What can hang from each mark
j86: j44 j131 j253
j723: j44 j86 j253
j24: j836
j740: j253
j131: j86 j836
j943: j86 j131
j253: j44 j86 j740
j44: j86 j723 j740

Every row comes from one small tree of marks. The marks that hang from a mark follow it in brackets, in the order of their numbers. Every link used is in the known rows. Which tree was each row made from?
In the rows, 128 means zero.
Known rows
j24(j836): [119 135 111 129 118 117 133 111 146 112 113 149 133 138 125 129 138 125
 142 149 127 136 108 158]
j131(j86(j44) j836): [152 126 101 160  75 110  99 146 113 147 166 191 139  92 157 120 101  63
 104 158 121 110  68 123]
j723(j44(j740(j253)) j86): [139  97 166 105 139 151 129 116 147 114 112 116 154  89 120 153 159  63
 121 134 124 163 134 124]
j723(j86(j44(j740(j253)) j131(j836))): [158 103 113 107  74 129 131 129 152 163 137 168 132  87 120 122 107  50
 105 140 107 139  98 137]
j253(j86): [157  92 124 151 109 165 129 142 106 129 121 156  83 129 115 131 109 117
 133 129 134 142 133 136]
j740(j253(j86)): [140 112 130 131 106 175 153 135 117 147 107 152 107 126 126 172 113  99
 154 129 108 159 143 150]
j943(j86(j253) j131): [120 121  67  91 106 120 156 125 163 179 102 151  94 200 113  74  97 156
 136  89 144 162 136 156]
j723(j86 j253): [134 133 115 128 131 154 108 137 142 115  94 133 114 133 118 133 145 127
  93  98 125 143 106  90]
j723(j86(j44 j131(j836)) j253): [117 125  57 139  84 125 108 146 136 147 135 168 125 122 126  97 120  87
  56 114 106 138  51 105]
j86(j253): [119 176 118 113 122 123 139 116 142 139 125 141 125 135 142 111 114 124
 122 110 119 161 115 147]
j44(j86 j723 j740): [134 109 149 119 126 159 115 108 125 167 151  94 119 180 120 103 141 101
 125 159 153 106 186 117]
j253(j44(j723(j86(j131(j836)))) j740): [113  41  71 105 117 143 115  75 154 165 184 171 137 179 120 111 146  26
 110 160 123  92  85 117]
j723(j44(j86(j253(j740)))): [ 93 117 127 121 135 147 163 127 123 152 178 125 131 138 146 106 152  61
 108 131 101 186 132 159]
j131(j86(j44 j253) j836): [144 174  92 143  69 105 109 134 126 157 164 205 136 100 173 103  88  58
  99 142 112 142  55 143]
j44(j86(j131) j723 j740(j253)): [ 98 102 114 100 110 146 149 116 122 190 162  89 134 209 130 102 131  99
 134 158 115 114 179 133]
j253(j44 j86(j131) j740): [123  15 119 119 118 138 171 118 113 126 187 141 110 146 117 102 115  71
 133 135 101 151 108 141]
j943(j86(j44(j723 j740) j131(j836) j253)): [122 133  46 104  65  95 138 120 155 192 171 144 122 185 128  50  88  56
  88 150 147 133  98 168]
j253(j44(j723) j86(j131) j740): [109  13  97 107 123 148 152  90 121 142 193 130 124 200 124  98 124  53
 130 162 107 117 116 137]
j943(j131): [115  90 115 104 120 125 135 111 146 143 109 138 127 167 121 105 129 159
 138 112 133 129 137 130]
j943(j86(j131)): [119  84  50 132 111 105 150 167 120 162 146 127  88 184 106  73  90 146
 119 121 135 120 125 138]
j44(j723): [113 127 104 118 133 139 109  99 136 143 132 116 142 185 135 123 139 111
 124 154 134  94 136 124]
j44(j86): [128 126 121 142 128 158 127 143 111 167 142 126 106 146 123 113 123 128
 126 131 123 132 163 119]
j740(j253): [112 147 132 108 123 139 153 119 139 146 115 123 152 127 137 168 133 110
 148 126 103 144 139 143]
j740(j253(j44(j723) j86)): [105 103 115 103 132 180 138  70 136 158 132 125 161 176 135 169 133  50
 154 152 104 134 141 121]

Write each row's tree
[ 77 136 117  81 148 144 137  58 158 156 138  97 205 176 146 165 153  63
 149 153  98 122 136 116] => j740(j253(j44(j723)))
[ 65  89  82 155  88 142 144 121 108 136 162 153 134 150 123 122 136  82
  93 111 124 164  59 113] => j723(j253(j44 j86(j131(j836))))
[ 98 125  55  98  76 105 146  95 154 177 194 167 147 171 158  82 113  33
  90 158  98 128  69 181] => j86(j44(j723) j131(j836) j253(j740))
[119 128 152 100 122 170 139 101 137 183 139  91 143 179 131 144 148  80
 144 158 127 122 198 131] => j44(j86 j723 j740(j253))
[118 145 127 119 128 108 124 105 129 130 166 154 156 133 164  99 105  86
 128 126 106 147  81 108] => j131(j86(j253(j44)))
[124 112 141  88  98  96 168 132 140 139 152  99 162 107 136 104 105  88
 118 140  84 153 125 146] => j86(j44(j740(j253)) j131)
[135 108 109 127  77 116 115 141 143 128 140 147 128 100 118  90 127  77
  58 120 128 149  69 109] => j723(j86(j44(j740) j131(j836)) j253)
[131  90 121  92  61 120 119  86 156 176 143 165 174 164 158 126 126  47
 134 171 131 104 113 137] => j943(j131(j86(j44(j723 j740(j253))) j836))
[131 164  98 154  78 117 113 133 117 153 153 207 118 127 164 121 107  86
 118 132 141 134  65 143] => j131(j86(j253) j836)
[111 111 118  78 101 105 149 102 149 152 157  88 176 163 142  99 115  72
 116 164  92 118 134 141] => j86(j44(j723 j740(j253)) j131)
[ 97 118 113 136 148 147 105 134 132  96 111 115 147 124 126 130 170 101
  73 108 121 161  88  90] => j723(j44 j86 j253)
[110 100 138 112 104 138 169 145 115 176 157 100 119 153 122 107 120 118
 136 133 107 147 170 138] => j44(j86(j131) j740(j253))
[101 122  98  96  72 110 140  99 149 173 164 127 178 149 145 120 125  41
 110 170 112 115 108 153] => j86(j44(j723 j740(j253)) j131(j836))
[103  72 116 130  95 141 135 128 110 118 146  98 109 204 120  88 136 114
  94 133 146 131 121 121] => j44(j723(j253(j86(j131))) j740)
[111 124  80 108  70  95 166 125 145 162 190 179 132 116 151  89 104  49
  93 133  90 163  61 183] => j86(j44 j131(j836) j253(j740))
[ 85  48  96 122 134 125 144 145 126 100 157 118 133 148 124 100 167  86
  70 115 100 159  74 116] => j723(j44 j86(j131) j253(j740))
[105 145 103 108 134 117 106  75 138 144 171 142 171 190 170  96 114  69
 125 151 116 114  89 103] => j131(j86(j253(j44(j723))))
[ 60  43  86 161  81 141 165 151  94 115 180 157 124 142 131 130 169  51
  77 128 125 180  52 159] => j723(j44 j253(j86(j131(j836)) j740))
[ 97 134 156 107 123 128 124 102 145 107 126  71 162 173 134 126 172 107
 101 134 152 128 134 111] => j44(j723(j253) j740)
[ 92 161  99 109 122 124 113 106 149 127 131  89 178 167 150 115 147  92
  78 139 104 125 106 107] => j86(j44(j723(j253)))
[ 84  56  67 145  69 156 149 124 111 148 170 161 106 204 129 128 152  60
  95 142 135 128  83 155] => j44(j723(j253(j86(j131(j836)) j740)))
[120  94  21 110 105 101 128 141 137 179 159 112 121 213 121  50  81 103
  96 154 116  94 122 133] => j943(j86(j44(j723) j131))
[134 105 179 102 147 142 118  97 159  93 121  95 156 105 110 127 161  87
 100 106 135 163 115  71] => j723(j86 j253(j44(j740)))
[103  83  69 127 102 127 139 123 136 146 173 197 115 129 134  97 140  41
  84 127 117 164  52 163] => j723(j44 j86(j131(j836) j253(j740)))
[160  96 181 120  97 168 160 129 124 130 114 130 109 106 116 165 121  87
 156 134 130 168 160 152] => j44(j740(j253(j86)))
